Every row comes from one small tree of marks. Brackets hold a mark, then the marks that hang from it, in alphabetical order. Every link used is in the known rows. Which tree was each row made from?
In the rows, 128 means zero.
Known rows:
{meni {vilum mima tifom vibo zene}}: [113 140 145 109 130 127 133 139 131 168 152 139 158 126 169 135 137 112
 123 111 122 128 143 116 138 101 120  90 108 145 158 117 112 107 133 136
 113 148 116 128 136  93]
{vilum meni {mima gulo} nugi tifom vibo zene}: [161 121 105  21 120 114 132 179 120  77 162 134 188 141 195 131 150 141
 118  64  79 133 200 110  98 135  89 147  87 141 188 120 125 121 122 135
  93 118 138 113 137  75]
{manam {vibo {vilum meni mima tifom zene}}}: [137 108 115 115 143 117 124 152 118 159 154 114 149 130 127 128 151 110
 142 157  79 125 159 116 165 153  83 143  72 126 129 131 133 128 118 129
 107 178 118  97  78 120]
{vilum zene}: [128 146 143 186 168 135 167 102 113 225 140 126  80 128  78 123 124 134
 132 164 142 142 105 106 151 156 190 138 146 112 127 102 111 130 141 117
 136 133 152 126 167 135]
{taze {toguke {vilum vibo}}}: [ 62 127 138 200 174 162 139 114 133 106 122 142 170 126  69 104  81 137
 134 137 128 173 100 118 114 154 163 124 179 121  84 126 142 139 143 128
 133 118 139 144 112 181]
{gulo {mima {vilum nugi tifom}}}: [123 125 132 174 171 143 156 119 121 111 128 104 135 126  65 111 130 165
 114 107  98 113 155 122  93 144 179  72 164 130  68 135 124 128 133 131
 126 138 140 111 173 121]
{toguke taze {vilum mima nugi vibo}}: [115 124  65 143 123 163  98  96 141  81  64 153 106 131  74 118  88 142
 109 125 112 138 100 146  52 146 129 128 191 158 106 161 150 148 132 129
 132 116  98 137 124 156]
{vibo manam {vilum meni tifom zene}}: [150 112 147  98 136 109 124 138  97 214 117 117 170 124 229 142 158 104
 139 143 152 105 136 119 151 129 113 107  59 121 119 125 132 124 127 132
 149 140 150 134  90 149]
{vilum meni mima tifom {vibo manam} {zene sodev}}: [170 123 157  89  97  82 105 132 141 132 161 170 133 126 174 149 144 124
 137  68 119 106 144 116 138  87  72 148  61 122 150 129 121 118 135 119
 124 117 153 132 112  92]
{vilum meni {mima gulo} nugi tifom zene}: [193 127 108  43 120 111 147 172 109 105 148 127 140 135 160 127 159 148
 113  94  88 125 180 125 126 124 111 167  98 132 189 113 131 129 112 135
 113 125 138  99 155  90]
{taze {toguke {vilum mima nugi {vibo manam} zene}}}: [158 135 133 137 158 126 122 121 132  65 102 168 129 117  95 111  89 144
 128 106 107 174 146 148  92 145 124 155  96 145 146 158 137 146 157 135
 132 139 140 135  97 176]
{nugi {vilum meni {mima gulo} tifom zene}}: [159 131 124  98 109  90 156 162 137  81 166 108 148 133 135 132 155 124
 131 151  94 127 172 147 171  85  96 156 137 120 161 109 128 131  97 137
 134 128 106  94 122 123]
{toguke taze {vilum zene}}: [132 137  86 190 175 142 138  72 116 173  90 146  78 126 108 128 105 131
 112 179 148 131  82 163  93 134 154 133 200 133  95 115 137 135 126 115
 151 111 120 123 135 170]
{vilum meni nugi {vibo manam} zene}: [152 120 145  93 141 123 128 154  97 182 127 142 132 126 192 136 130 130
 130 104 136 132 135 113  99 173 128 132  38 128 137 139 104 132 154 120
 112 120 172 139 122 124]
{toguke taze {vilum meni mima tifom}}: [150 105  72 123 106 134 108 113 126 133  72 147 148 126 113 123 127 129
 108 136 102 103  86 165  99  69  84 153 175 139  94 134 173 136  91 130
 142 113 100  98  94 174]
{zene {vilum meni {mima gulo} nugi tifom vibo}}: [133 118 123  61  77 124 115 152 138  54 116  96 219 140 179 138 149 143
 123  93 107 124 184 116 123 153  90  98 145 137 131 128 135 119 113 137
  94  96 110 138 125  93]
{vilum {mima gulo} tifom zene}: [163 145 127 102 135 114 155 134 123 148 166 137 121 138 117 122 144 144
 116 130 105 138 155 103 157  96 147 138 163 126 178  99 133 124 122 130
 141 128 126 110 170 112]
{toguke taze {vilum nugi}}: [115 126  78 174 150 181 120  88 110 143  53 134  79 126  70 115 101 149
 105 160 143 129  79 160  69 170 175 119 190 138  77 139 148 150 126 123
 151 110 119 133 140 167]
{nugi vilum}: [ 81 141 149 223 130 153 155 106 134 164 122  99  90 125  29 114 113 125
 142 206 147 143  94 120 174 154 193 114 174 104  79 122 116 148 126 126
 158 135 122 135 142 165]
{toguke taze {vilum meni mima}}: [154 119  77 161 108 128 114  87 132 141  69 149  79 130  65 119 108 124
 112 157 131 113  52 163 107  59 107 174 213 138 111 143 164 142 104 127
 145 119  89 107 114 196]
{mima {vilum meni}}: [109 131 148 167 143 123 152 120 116 218 129 115 114 125 104 123 131 121
 123 153 147 111  73 115 143  50 153 114 196 114 106 121 117 122 122 130
 117 126 149 110 164 154]
{toguke taze {vilum meni nugi}}: [134 111  71 137 137 164 118 110 103 135  60 133  96 126 110 122 115 136
 107 148 134 114  76 169  65 149 133 152 167 134  80 140 151 147 112 124
 135 104 120 120 121 167]
{gebu {tifom {vilum mima nugi vibo}}}: [ 98 135 121 104 105 167 117 157 147  99 140 119 140 121 103 110 136 124
 125 122 129 131 114 138 123 186 150 126  91 141 144 140 116 111 141 122
 125 156 108 130 124  93]
{taze {toguke vilum}}: [ 91 133 141 219 174 159 152 105 123 132 107 135 121 121  37  99  90 145
 130 161 137 165  80 134 145 138 186 146 190 111  84 119 149 146 131 130
 153 122 137 129 128 197]
{toguke taze {vilum meni {mima gulo} tifom vibo}}: [127 106  65  67 104 126  92 134 136  76 113 152 194 143 183 130 122 124
 101 106 105 116 115 141  75  52  68 124 205 150 128 135 173 128  96 133
 130  94  90 119 103 149]
{tifom {vilum meni mima zene}}: [155 138 133 148 123 105 141 126 140 141 144 116  70 126 105 130 139  98
 134 162 134 111  86 154 189  74 120 186 105 128 182 114 121 112 117 129
 129 150  91  92 126 133]
{toguke {vilum meni nugi {vibo manam}}}: [115 111 128 111 123 142 116 134 107 153  98 130 157 127 177 125 115 122
 119 123 142 130 100 138  99 132 123 112  76 136 100 157 130 143 144 125
 129 121 154 152 114 171]
{meni {vilum mima nugi vibo {zene sodev}}}: [128 158 146 132 118 124 116 108 151  96 152 151  34 125 109 144 118 125
 129  88 150 125 141 133 117 125 138 126 104 140 166 132  97 113 149 127
 108 144 121 149 173  52]

Write each row's tree:
[ 77 147 156 209 136 122 140 101 166  95 173 124  87 128  87 145 107 126
 156 152 153 138 141 127 148 180 148 115 142 108  96 112  90 127 139 113
 131 118 134 151 141  92]  {nugi {vilum vibo {zene sodev}}}
[ 97 109 129 129  85 124 127 163 149  89 136 108 200 129 100 127 130 117
 142 133  89 127 145 121 151 127  85 128 112 126 103 137 129 135 106 137
 119 129 112 114  85 132]  {nugi {vilum meni mima tifom vibo}}
[163 110 125  18  85 121 100 180 109 109 132 142 182 136 198 124 145 138
 112  74 107 125 160  96 110 101 105 117  89 136 170 149 144 133 132 138
 128 117 138 137 127 122]  {vilum meni {mima gulo} nugi tifom {vibo manam}}
[ 70 145 169 220 113 136 119  66 162 130 130 111 116 131  90 145 110 137
 148 138 181 127 114 103 160 175 159  71 203 106  66 113 106 115 142 110
 123  92 132 176 156 104]  {zene sodev {vilum vibo}}
[116 110 114  88 119 129 108 159 118 126 164 106 143 142 124 118 148 115
 131 156  97 125 146  98 168 102 105 119 143 119 142 134 158 129 110 135
 126 165 100 115 101 130]  {manam {vibo {vilum meni {mima gulo} tifom}}}
[121 135 161 103 147 119 115 131 126 126 158 148 137 116 216 148 135 141
 123  73 139 110 175 122  89 134 124  56  71 134 119 136  93 113 152 123
 113 115 188 151 156  67]  {mima {vilum nugi tifom {vibo manam} {zene sodev}}}
[108 138 137 105 166  94 150 141 128 155 187 119 150 139 209 139 134 111
 122 120 142 128 137 107 110  48 117 102 197 128 161 109 103 106 129 128
  93 108 146 121 170 111]  {mima gulo {vilum meni vibo zene}}
[144 159 134 169 126  99 161 112 151 103 158 112  56 134  47 124 122 129
 132 188 124 153 142 134 176  90 160 151 204 119 166 117 117 140 119 131
 154 137  93 118 163 145]  {nugi {vilum {mima gulo} zene}}
[106 127 130 148 161 142 145 122 117 189 125 107 163 127 161 132 142 119
 141 154 139 126 154 106 146 176 152  96 114 124 113 108 129 125 129 131
 143 146 137 136 125 122]  {vibo {vilum tifom zene}}
[ 78 116 126 118 124 165 118 161 123 104 127 102 139 131 152 127 130 106
 130 127 140 116  99 128 132 163 139 123  70 131 134 130 117 117 131 131
 112 125 118 131 120 102]  {tifom {vilum meni nugi vibo}}
[182 134 110 100 152 110 149 149 130  19 127 144 105 130  94 110 115 150
 118 112  96 162 151 168 113 101 113 214 151 134 177 124 150 145 115 140
 122 129 121  99 129 155]  {taze {toguke {vilum meni {mima gulo} nugi zene}}}
[ 99 118 156 132 127 148 119 141 102 216 129 141 188 126 170 121 127 130
 127 118 133 133 119  76 129 152 159  62 102 119  99 131 127 129 149 123
 148 118 161 155 121 145]  {vilum tifom {vibo manam}}
[157 123 123  81  97 115 137 153 118 141 148 127 146 139 119 117 150 134
 115 115 102 118 124 101 155  54 125 152 168 119 160 114 152 127 105 134
 137 121 120 106 149 133]  {vilum meni {mima gulo} tifom}
[ 87 131 132 198 187 146 139 111 111 200 155 107  82 132  85 121 124 114
 147 203 129 148 125 101 162 201 168 107 127 114 111 122 113 130 145 116
 127 176 130 131 121 134]  {manam {vibo {vilum zene}}}
[141 121 113 121 101 133 119 123 128 127  81 109  94 131  64 123 126 122
 138 135 137 119 115 118 140 125 128 160 131 135 141 154 144 145 123 143
 130 161 110 131 122 146]  {vibo {vilum meni mima nugi}}
[134 139 164 144  95  94 110 118 167  76 158 147 114 120 121 147 126 127
 148 126 124 126 166 131 152 133 100 107  82 123 123 139 111 129 137 122
 150 128 129 143 107 106]  {nugi {vilum mima tifom {vibo manam} {zene sodev}}}
[163 113 104  80 120 120 128 154 121 120 101 110 155 126 154 133 153 124
 134 108 103 113 179 131 127 161  92 154  56 141 149 135 136 132 115 143
 114 157 129 113 101 108]  {vibo {vilum meni mima nugi tifom zene}}
[ 87 122 156 171 114 129 130 107 134 170 113  93 181 132 139 138 123 119
 143 149 160 128 107 109 151 165 128  92 162 115  72 117 116 116 130 120
 103  98 127 150 120 140]  {zene {vilum meni vibo}}
[105 149 147 197 148 123 133  69 145 158 141 123  48 128  96 145 119 118
 152 151 184 120 120 114 155 146 166 128 153 110 121 110 117 124 140 118
 149 140 134 157 158 104]  {vibo {vilum {zene sodev}}}
[103 122 165 138 133 111 121 129 114 212 133 131 147 124 172 130 122 108
 127 130 159 114  82 101 117  42 129  77 150 124 109 146 113 119 142 128
 122 121 158 138 137 169]  {mima {vilum meni {vibo manam}}}
[136 143 140 138  94 123 135 102 142 129 122  99 151 135 102 125 142 146
 120 151 131 130 145 110 181 114 148  84 233 121 123 110 140 121 114 132
 143 106  96 135 158 137]  {zene {vilum {mima gulo} tifom}}
[122 131 157  71 144 147 118 160  88 183 129 134 164 118 252 141 148 120
 117 105 146 126 155 122 102 178 146  50  22 142 136 133 104 112 154 133
 123 133 150 156 126  91]  {meni {vilum nugi tifom {vibo manam} zene}}
[113 100 116  92 177 149 139 180 109  47 131 139 252 120 191 121 124 142
 129  75  76 152 184 156  70 206  87 147  42 135 101 119 134 133 125 133
  89 112 169 115  71 117]  {taze {toguke {vilum meni nugi tifom vibo zene}}}
[121 149 144 130 140 150 137 127 136 110 171 118  68 113 134 132 155 135
 130 131 160 109 121 170 135 213 174 141  63 113 134 103  95 102 139 103
 135 138 145 130 153  40]  {gebu {tifom {vilum nugi {zene sodev}}}}
[140 124 128 176 132 124 138 116 134  94 101 146 115 123  27 101 100 133
 130 139 109 151  78 150 150  67 122 203 177 120 118 133 162 147 115 138
 134 133 117 103 105 203]  {taze {toguke {vilum meni mima}}}
[117 119 120  68  94 150 113 176 141  94 139 110 166 123 136 117 150 115
 127 104 126 115 110 149 120 159 110 157  58 138 147 142 118 108 129 124
 106 152 112 117 101  93]  {gebu {tifom {vilum meni mima nugi vibo}}}
[134 136 128 111 106 112 107 131 164  27 156 132  66 126 132 147 130 113
 141  91 135 106 133 156 139 130  93 177  59 136 184 128 105 105 130 124
 101 129 110 122 131  52]  {tifom {vilum meni mima nugi vibo {zene sodev}}}
[129 144 158 114 101 143  99 125 116 172 100 145  74 122 125 124 113 118
 115 119 161 132  96 111 119  99 160  85 105 148 157 165 118 130 158 140
 138 155 111 160 146 139]  {meni {vilum mima nugi {vibo manam}}}
[144 131 124 138 134 114 138 128 137  70 130 143 114 133  52 101 105 136
 119 132 119 155  95 141 149  30 127 192 219 120 154 124 171 142 109 140
 144 124 104 108 127 196]  {taze {toguke {vilum meni {mima gulo}}}}
[129  96  61  72 155 154 112 148 106  95  94 142 213 128 229 139 133 134
 110  95  99 114 154 170  31 199  73 122  79 151  88 126 138 128 114 122
 100  95 139 116  81 106]  {toguke taze {vilum meni nugi tifom vibo zene}}
[126 125 175 142  81 119  92  97 134 114 102 115 116 122 158 153 127 136
 144 106 181 110 123 125 125 180 122  89 104 115  78 141 110 124 146 114
 119  87 151 177 125 106]  {zene sodev {vilum meni nugi {vibo manam}}}
[167 147 143 161 126 100 125  82 128 200 101 136  54 125 104 130 120 108
 140 171 165 131 110 111 166  92 151 131 141 132 158 147 132 136 149 133
 168 167 111 145 126 181]  {vibo manam {vilum mima zene}}
[158 139 139 111  92  78 140 139 162  43 186 121  97 131 119 145 154 131
 136 130 111 112 170 157 175  77  89 166 137 109 157 106 124 124  96 128
 137 116 109 107 137  86]  {nugi {vilum meni {mima gulo} tifom {zene sodev}}}
[132 131 151 103 134 133 112 136 114 131 149 156 135 121 195 144 134 152
 131  71 129 124 173 108  96 208 139  91  33 123 122 125 104 123 157 115
 131 108 188 158 141  64]  {vilum nugi tifom {vibo manam} {zene sodev}}
[155 132 123 142 126  97 137 107 136 161 115 119  90 132  98 134 130 103
 146 153 142 121 118 123 160  92 107 176 138 130 160 130 133 129 123 135
 130 162 107 118 119 154]  {vibo {vilum meni mima zene}}
